Every row comes from one small tree of marks. The marks that hang from a mark follow it in brackets, in alphabetical order. Every link used is in the known rows. Which tree was each row made from?
Known rows
daful{sivedot{zogez{tuda}}}: [ 0.109  0.650 -2.391 -0.976 -0.332  3.779 -1.760  0.384 -1.183 -0.692
 -1.972 -0.141 -0.755  1.545  0.045 -0.318  3.032 -1.001 -4.115  1.045
  2.983]
fufizo{zogez}: [ 0.462  1.002 -3.948 -3.212 -0.288 -1.459 -7.225 -0.424  1.587 -3.133
  1.871 -2.039 -2.915 -1.115  5.189 -1.711  0.456 -0.299 -1.745 -0.088
  0.023]
dorom{fotu{zurik} rogim{daful} zonom}: [-0.044  1.804  1.386  1.517  2.199 -0.876  4.369 -0.248 -1.298  3.299
  0.016 -2.273  0.027  0.475 -2.194  1.687 -2.497  0.564  3.918 -0.605
 -2.525]
sivedot{zogez}: [ 0.325  3.019 -2.813 -0.799 -2.172  1.401 -4.697  1.917  0.362 -2.494
 -1.129  0.157 -2.600  1.788  2.972  0.688  0.651  1.544 -0.351 -1.489
  0.163]
dorom{fotu rogim{daful}}: [-0.319  2.198  0.331 -0.303 -1.444 -2.003 -0.176  0.161 -0.126 -1.631
 -1.462 -0.673 -0.347  2.120 -0.689 -2.037 -1.221  1.298  4.937 -3.059
 -0.199]
dorom{fotu{zurik} rogim}: [ 2.095  2.842 -0.220  0.838  1.315  0.001  1.310 -1.215 -1.037  0.953
  2.713 -2.851 -1.852  0.006  4.305  0.063 -0.276  1.074  1.981 -0.799
 -1.751]
fotu{dorom{zonom} zurik}: [ 1.526 -0.706  0.100  0.090  6.530 -1.597  1.016  2.198 -0.193  3.257
  3.985 -1.944 -0.044 -1.795  4.489  3.665 -1.784  2.476 -2.677  4.777
 -4.246]
zogez{sivedot tuda}: [ 2.749  0.763  0.091 -4.846  2.818  4.630 -4.349  1.066 -2.636  0.367
  4.809  0.634 -1.296  2.074  0.635 -0.853  2.941  3.717  3.627  0.274
  2.799]
fufizo{zogez{sivedot tuda}}: [ 1.255  2.470 -3.313 -5.805  2.532  2.356 -7.231 -0.143 -0.597 -0.517
  3.584 -0.474 -3.209 -0.248  3.367 -1.036  1.758  1.830  1.574  0.689
  1.796]
zurik{fotu{dorom{rogim{daful}}}}: [-0.057 -3.571  0.988  0.374  1.790 -5.086  0.402  2.129  3.516 -0.441
  1.087  0.326  0.379 -1.464  1.700  1.967 -2.208  2.137  0.658  1.734
 -3.058]
zurik{fotu{dorom{zonom}}}: [ 2.070 -5.116  0.297  0.021  4.310 -2.387 -0.477  2.506  3.817  2.704
  2.513 -1.702 -0.137 -2.094  1.202  4.158 -1.182  2.471 -0.088  3.717
 -4.903]
daful{rogim{dorom{fotu{zurik}}}}: [ 2.950  0.344 -1.791  1.723 -3.242  2.141 -0.104 -2.606 -1.918 -0.288
  0.465 -1.920 -2.936 -1.273  4.990  0.174  2.270 -2.827 -2.025 -0.909
  3.570]
sivedot{zogez{tuda}}: [ 0.500  4.119 -3.295 -0.814 -0.829  4.348 -4.020  2.265 -1.646 -1.916
 -1.140 -0.214 -3.695  0.963  3.575  2.464  2.347  2.989  0.755  0.857
  1.120]
zurik{fotu{dorom{rogim{daful{sivedot}} zonom}}}: [-0.582 -5.280  2.265  0.563  3.199 -4.542  2.923  1.614  4.287  2.103
  0.815  0.267  2.226 -1.440 -3.518  2.338 -2.048  0.160 -1.389  2.878
 -3.529]
zogez{sivedot}: [ 2.562 -0.600  0.763 -4.731  1.255  0.878 -5.250  0.522 -0.146 -0.358
  5.116  1.060  0.147  2.920 -0.026 -3.059  0.831  1.815  2.265 -2.588
  1.660]
rogim{daful dorom{fotu{zurik} zonom}}: [-1.215 -1.236 -1.606  3.333 -1.622  1.411  2.453 -1.214 -4.093  3.136
 -1.511 -0.988 -1.148  0.325  0.640  1.017 -0.660  1.132  5.423  0.063
  0.336]
zonom{dorom}: [-0.331  0.546  0.509 -1.873  0.202  1.633 -3.931  1.214  0.926 -3.336
 -1.054  2.291  1.661 -1.364  3.588 -1.035 -0.423  2.569  0.809 -0.162
 -1.259]
dorom{rogim}: [ 0.092  0.996  2.244 -1.152 -1.670 -2.282 -2.482  0.200  1.956 -4.329
  5.219  0.749  0.025  0.641 -0.892 -2.770  1.058  0.449 -0.827 -1.684
 -0.733]
rogim{daful{sivedot} dorom}: [-3.118 -3.843 -0.742  1.406 -5.313 -0.642 -0.131 -1.923 -2.542 -2.358
 -1.613  2.277  1.487  1.564 -1.829 -4.453  1.543 -1.818 -0.676 -1.193
  4.877]
rogim{daful dorom{fotu zonom}}: [-1.856 -1.470 -1.008  2.055 -3.063  0.887  0.315 -0.388 -2.340  1.312
 -2.123  0.005 -0.680  1.257 -2.623 -0.241  0.022  1.580  6.455 -1.010
  0.240]
dorom{fotu rogim{daful} zonom}: [-0.662  1.481  2.076  0.102  0.490 -1.616  1.617  0.780  0.891  1.183
 -0.611 -0.917  0.717  1.652 -6.210  0.033 -1.715  1.065  5.235 -1.875
 -2.758]
fotu{dorom{rogim{daful{sivedot}} zonom} zurik}: [-1.667 -0.536  2.409  0.671  5.097 -4.323  4.630  1.380  0.216  2.253
  2.199  0.463  2.705 -1.036 -0.993  1.557 -2.979  0.117 -3.941  3.539
 -2.836]

Which tree is each row?
[-2.972  1.232  1.091 -0.334 -3.207 -2.777  0.141  0.142  0.911 -3.885
 -1.408  2.556  1.587  2.263 -3.898 -3.142 -0.484 -1.907 -1.914 -2.573
  2.107] => dorom{rogim{daful{sivedot{zogez}}}}
[ 0.836 -3.841  2.194  0.301  3.672 -3.770  0.839  2.257  4.967  1.727
  4.183 -0.367  0.421 -2.279 -1.175  3.540 -1.406  1.990 -0.186  3.157
 -5.841] => zurik{fotu{dorom{rogim zonom}}}
[ 3.628  0.064 -1.233  0.761  4.319  2.704  1.121 -0.146 -1.898  5.415
  1.089 -5.117 -1.737 -0.084  2.551  3.064 -0.556  1.368  2.551  1.290
 -3.052] => dorom{fotu{zurik} zonom}
[-4.451  2.760  1.679 -0.801 -1.923 -0.289 -0.361  0.945  1.713 -4.171
 -4.650  5.425  3.505 -0.258 -1.924 -1.863 -1.901  0.360 -0.306 -1.767
 -0.081] => zonom{dorom{rogim{daful{sivedot{zogez}}}}}
[-1.810 -3.089 -1.289  3.247 -1.327  1.556  4.292 -2.501 -3.972  4.127
 -2.849 -0.807  0.823  0.835 -2.010 -0.415  0.060 -1.719  1.695  0.337
  2.049] => rogim{daful{sivedot} dorom{fotu{zurik} zonom}}
[ 1.592 -1.385  0.766  0.652 -4.009  1.044 -1.433 -1.353  0.702 -1.800
  2.654  0.247 -1.069 -1.133 -1.768 -0.271  2.754 -3.224 -3.569 -0.710
  2.512] => daful{rogim{dorom{zonom}}}
[ 1.109 -3.176  0.024  0.384 -4.857  1.060 -0.125 -3.348  0.194 -2.267
  0.414  0.652  0.754 -0.287 -1.720 -3.592  3.969 -6.598 -8.405 -1.090
  6.246] => daful{rogim{dorom} sivedot}
[-2.051 -2.641 -2.035  1.800 -4.213  0.645  0.773 -2.291 -3.144  0.198
 -4.200  0.475  0.482  1.993 -1.013 -3.432  1.178 -1.071  2.508 -1.588
  3.875] => rogim{daful{sivedot} dorom{fotu}}
[ 2.853 -0.103 -0.800  1.923 -2.034  2.483  1.109 -2.213 -1.187  1.504
  0.958 -2.120 -2.245 -1.549  1.410  1.435  1.970 -3.001 -1.859 -0.243
  1.862] => daful{rogim{dorom{fotu{zurik} zonom}}}
[ 2.199 -2.619 -0.432  1.852 -1.545  2.819  3.400 -3.866 -1.052  2.952
 -0.771 -1.829  0.218 -0.936 -2.036 -0.427  2.882 -6.481 -6.362  0.169
  3.965] => daful{rogim{dorom{fotu{zurik} zonom}} sivedot}
[ 1.810  1.409 -1.968 -1.004 -1.957  3.722 -0.558 -0.680 -0.479 -1.491
 -3.917 -0.317 -1.076  0.531 -0.722  0.329  3.530 -5.275 -8.429 -0.058
  6.227] => daful{rogim sivedot{zogez{tuda}}}
[-3.456  1.100  2.218 -0.656  2.091 -4.285  1.332  3.268  3.156 -0.163
 -0.392  2.936  2.527  0.823 -6.022  0.755 -2.180  0.883 -2.353  1.489
 -3.341] => fotu{dorom{rogim{daful{sivedot{zogez}}} zonom}}
[-0.260 -4.040  2.020  0.511  3.039 -4.744  1.639  2.553  4.135  1.436
  1.736  0.108  0.917 -1.744 -1.818  3.333 -2.529  1.965  0.963  2.631
 -4.641] => zurik{fotu{dorom{rogim{daful} zonom}}}
[-3.210  1.147  2.487 -0.040 -0.490 -0.412  2.323  1.024  0.732 -0.624
 -0.636  2.040  1.814  1.346 -9.117  0.035  0.124 -1.069 -0.978  0.012
  0.191] => dorom{rogim{daful{sivedot{zogez{tuda}}}} zonom}
[ 0.561 -1.068 -0.733  1.584 -1.767  2.737 -1.159 -0.805 -0.696  1.966
  2.547 -1.035 -1.763  0.161 -1.286  0.234  2.252  1.794  4.273  0.222
 -2.017] => rogim{dorom{fotu zonom}}
[-2.120  3.139  1.297 -0.864 -0.342  0.038 -0.454  0.796  0.821 -2.472
 -4.498  2.814  2.121 -0.515  0.618 -1.216 -2.384  2.631  5.204 -2.184
 -1.939] => zonom{dorom{fotu rogim{daful}}}
[-0.202  3.542  0.921  0.079  1.872  1.639  0.544 -0.231  0.153 -0.286
 -1.019  1.093  0.968 -2.101  4.706  0.412 -1.649  2.377  2.835 -0.196
 -3.171] => zonom{dorom{fotu{zurik} rogim}}
[-2.066  2.171  0.951  0.277  1.324  0.693  2.719 -0.863 -0.954 -0.085
 -4.876  1.863  2.881 -1.103  2.123 -0.814 -2.620  0.464  1.792 -0.783
 -0.677] => zonom{dorom{fotu{zurik} rogim{daful{sivedot}}}}
[-1.651  3.345  0.725  0.399  1.055  0.588  1.453 -0.082 -0.936 -0.805
 -4.051  1.738  1.624 -1.389  3.807  0.091 -3.013  2.305  4.155 -1.072
 -1.815] => zonom{dorom{fotu{zurik} rogim{daful}}}
[ 2.667  0.079 -1.405  0.710 -4.388  1.757 -1.758 -2.000 -0.509 -1.675
  0.010 -1.057 -2.507 -0.577  2.324 -0.929  2.888 -2.399 -1.116 -1.799
  3.395] => daful{rogim{dorom{fotu}}}
[-1.143  1.274  0.888  0.498  3.316 -4.839  2.070  1.726 -0.629 -0.702
  2.310  0.594  0.531 -1.013  5.143  0.877 -2.986  2.100 -1.790  2.396
 -1.882] => fotu{dorom{rogim{daful}} zurik}
[-0.484  0.301  1.553  1.520  2.489 -0.755  5.772 -1.284 -1.190  4.142
 -1.056 -2.027  1.517  0.801 -4.397  0.447 -1.935 -1.637  1.051 -0.206
 -1.216] => dorom{fotu{zurik} rogim{daful{sivedot}} zonom}
[ 1.640  0.507 -1.580 -0.969 -3.018  1.434 -1.032 -1.078  1.129 -1.903
 -3.911 -0.024 -0.047  1.053 -1.149 -1.144  2.152 -6.399 -9.181 -1.956
  5.374] => daful{rogim sivedot{zogez}}
